In the rows, 128 means zero.
Known rows, with every step that occurs
w, u: [142 146 162 110  94 111 129 116 136 143 141 145 114 146 142 131 114 126
 151 119 144 137 134 135]
e, v, u, w: [181 163 137 131 133  98  72 160 121 128  94 140 122 129 107 141 160 178
 157 131 136 121 174 121]
u, w, e, v, m, n: [121 153 152 167 127 126 132 139 165 188  93 149  86 122 135 132 160 163
 124 169 168 148 154  79]
u, z: [137 153 144 110 143 134 135 136 112 127 124 133 137 133 110 128 128 166
 117 137 119 136 110 132]
w, e: [120 141 122 153 115 107 131 104 124 146 117 155 105 141 108 116 106 132
 155 125 142 121 128 111]
e, z, f, w: [147  96 133  91  62 126  65 152 135  70  95 144 105 124 107 155 125 167
 159 154  69 119 151  78]
z, f: [131 111 128 108 104 114 118 154 136  97 126 126 140 107 112 143 154 146
 133 144 103 135 130 114]
z, f, w, e, v, u: [167 127 136 155  49  42  67 167 141  91  77 161 102 160  69 137 149 185
 199 124  98 133 169  90]
e, w: [143 115 106 110 123 128 113 112 136 127 109 147 121  96 104 144 128 129
 156 119 155 104 159 100]
m, n: [ 92 121 143 141 141 141 154 133 152 156 130 103 115 127 132 119 147 120
 106 141 133 145 135 118]
z, f, w, e, v: [157 112 106 140  67  51  61 154 169  94 108 158  98 146  75 126 131 173
 185 121 111 142 147  94]
v, u, z, f, w: [161 137 163 105  68 109 102 187 106  80  78 131 129 147  64 165 155 198
 143 149  56 137 122  91]
w, e, v: [145 140 116 159 121  78  93 115 144 139 123 167 107 145 115 104 120 153
 176 117 151 130 156 132]
u, z, f, w, e, v: [168 134 117 124  83  65  67 162 144  94 103 166 110 155  63 133 131 211
 173 135 104 150 130  99]
v, e, w, u, z: [156 188 156  49 117 134 147 121 137 140 133 163 110 142 139 167 131 157
 179 104 133 112 146  95]
e, v: [153 125 122 136 134  97  92 137 150 119 135 136 127 140 134 115 140 149
 147 120 141 140 156 146]
u, w, f: [145 168 108 130 128 114 115 145 121 118 130 123 108 115 102 123 114 142
 145 136 129 137 124 139]
e, z, f, w, u: [165 118 168  66  28 108  65 147 136  84 111 168  90 142 123 157 108 164
 176 146  93 126 154  85]
z, f, w, u: [160 119 151  88  45  90  95 159 161  98 127 146 104 143 106 156 125 147
 159 128 104 152 123  99]
u, z, f: [135 135 146  87 118 127 120 165 113  96 121 132 151 113  94 147 152 178
 122 153  97 145 112 118]
p, v, e, w, u, z: [170 184 150  41 131 151 127 142 146 135 170 155 113 159 118 137 124 149
 191 107 110 110 168  75]
z, f, w, e: [133 114 109 135  61  82  98 147 147 103  98 146 101 139  73 142 118 154
 166 134 102 132 121  73]
p, v: [142 120 122 128 146 146 110 151 137 120 162 111 131 142 106 100 122 115
 139 134 106 125 148 113]
p, v, u: [147 140 152 142 125 140 114 163 110 118 138 114 129 154  93 114 135 128
 157 131  92 113 170 108]
u, z, f, w: [149 124 131  92  88 117  95 177 131  86 107 133 128 139  76 155 142 185
 130 144  73 151 101  93]
f, z: [146 115 149 123 116 119 116 141 108 120 107 131 111 112 141 125 147 159
 130 151 144 116 112 111]
f, w: [142 119 115 129 105 119 103 135 148 117 112 126 104 150 107 136 117 136
 138 115 112 133 112 102]

Rows
[173 137 158 100  88 122  84 217 116  73 114 117 135 162  41 138 148 187
 153 150  38 138 144  76]
p, v, u, z, f, w
[158 150 135 124 116 106 105 159 101 116 105 124  90 101 113 119 131 171
 145 159 145 127 107 125]
u, w, f, z
[147 107 138 149  48  81  94 162 167 102  79 167  99 140 110 143 151 174
 167 148 106 151 142  73]
z, f, w, e, v, m
[167 156 162  92  86 111 110 140 133 135 124 157 102 178 104 141 100 170
 148 119 119 155 101 111]
f, w, u, z
[159 178 165 156 119  74 100 135  98 139  90 173 122 172  83 117 136 201
 174 123 130 131 165 132]
w, e, v, u, z
[119 136 151  67  99 138 116 146 131  78 122 135 118 120 160 170 152 157
 165 149  58  99 160  81]
v, e, z, f
[146 101 113 109  76 105  92 167 153  81 110 126 119 127  91 154 140 151
 140 135  88 140 117  92]
z, f, w
[187 137 156 116  79  76  66 198 130  73  87 141 133 161  65 151 171 219
 162 136  75 152 147 112]
e, v, u, z, f, w
[145 143 127  99  83 118  74 130 103 121  93 175  97  95  99 152 122 184
 171 175 118 101 160  68]
u, w, e, z, f
[132 134 140  61 117 159  95 167 145  74 159 122 121 137 139 142 147 145
 177 151  35  98 179  62]
p, v, e, z, f
[168 140 163  56  75 112 113 143 126 105 119 172 129 105  91 167 144 177
 167 134 141 128 147 100]
e, w, u, z, f
[149 159 160 109  64 111  74 138  78 114  63 174  96 106  82 164 136 198
 184 176 104  91 181  63]
v, u, w, e, z, f
[148 122 126  63  91 150  69 179 164  63 146 123  97 157 118 150 137 156
 186 143  13 103 168  43]
p, v, e, z, f, w
[147 147 100  85 146 160 126 136 162 114 156 123 117 134 117 129 142 114
 182 107 102  95 181  69]
p, v, e, w
[169 168 149 157  88  60  78 148 116 128  79 171  99 193  68 122 120 206
 184 116 115 135 149 107]
f, w, e, v, u, z
[164 159 162  73 102 125 123 115 118 144 123 175 117 122 108 147 118 159
 161 118 165 121 145 112]
e, w, u, z
[142 129 104 128 104 105 122 122 130 101 115 134 115 107  96 123 112 126
 175 113 144 121 154 134]
e, w, f
[135 125 134  65  73 129  91 152 153  69 112 136  98 145 140 172 139 165
 174 143  43 106 153  57]
v, e, z, f, w
[126 116 159 135 125 175 141 163 137 127 132 122 132 136 134 116 138 113
 120 159 100 134 148  87]
p, v, m
[144 165 127 120 116 136  78 100 104 151  91 176  83 120 114 133  93 169
 167 157 141  90 157  80]
u, w, e, z
[191 161 161 141 105  71  70 176  98  99  82 134  92 122 106 115 159 205
 181 144 141 126 163 141]
e, v, u, w, f, z
[155 113 130 119  91  98 115 133 113  95  94 139  96  93 109 121 129 151
 179 132 157 108 142 122]
e, w, f, z
[136 126 126 137  69 111  77 103 120 128  82 174  69 162 107 129  76 158
 175 133 104 106 149  68]
f, w, e, z
[142 117 158 143 112 125 127 147 148 126 109 142 124 136 163 134 159 146
 129 144 131 146 150 122]
e, v, m
[159 160 163 134  90  62  95 166 103 104  90 168 135 147  73 134 159 213
 180 143 105 138 169 122]
w, e, v, u, z, f
[147 152 157 136  53  79 106 167 102 104  66 157 109 163  43 150 132 207
 169 143  76 128 123  77]
v, u, z, f, w, e
[164 136 143  91  89 114 114 106 140 139 124 170 109 114 120 146 115 125
 177 108 176 111 161 109]
e, w, u
[153 152 148 172 104  64  98 130 117 135  95 163 111 160 104 117 133 164
 191 117 134 118 177 128]
w, e, v, u
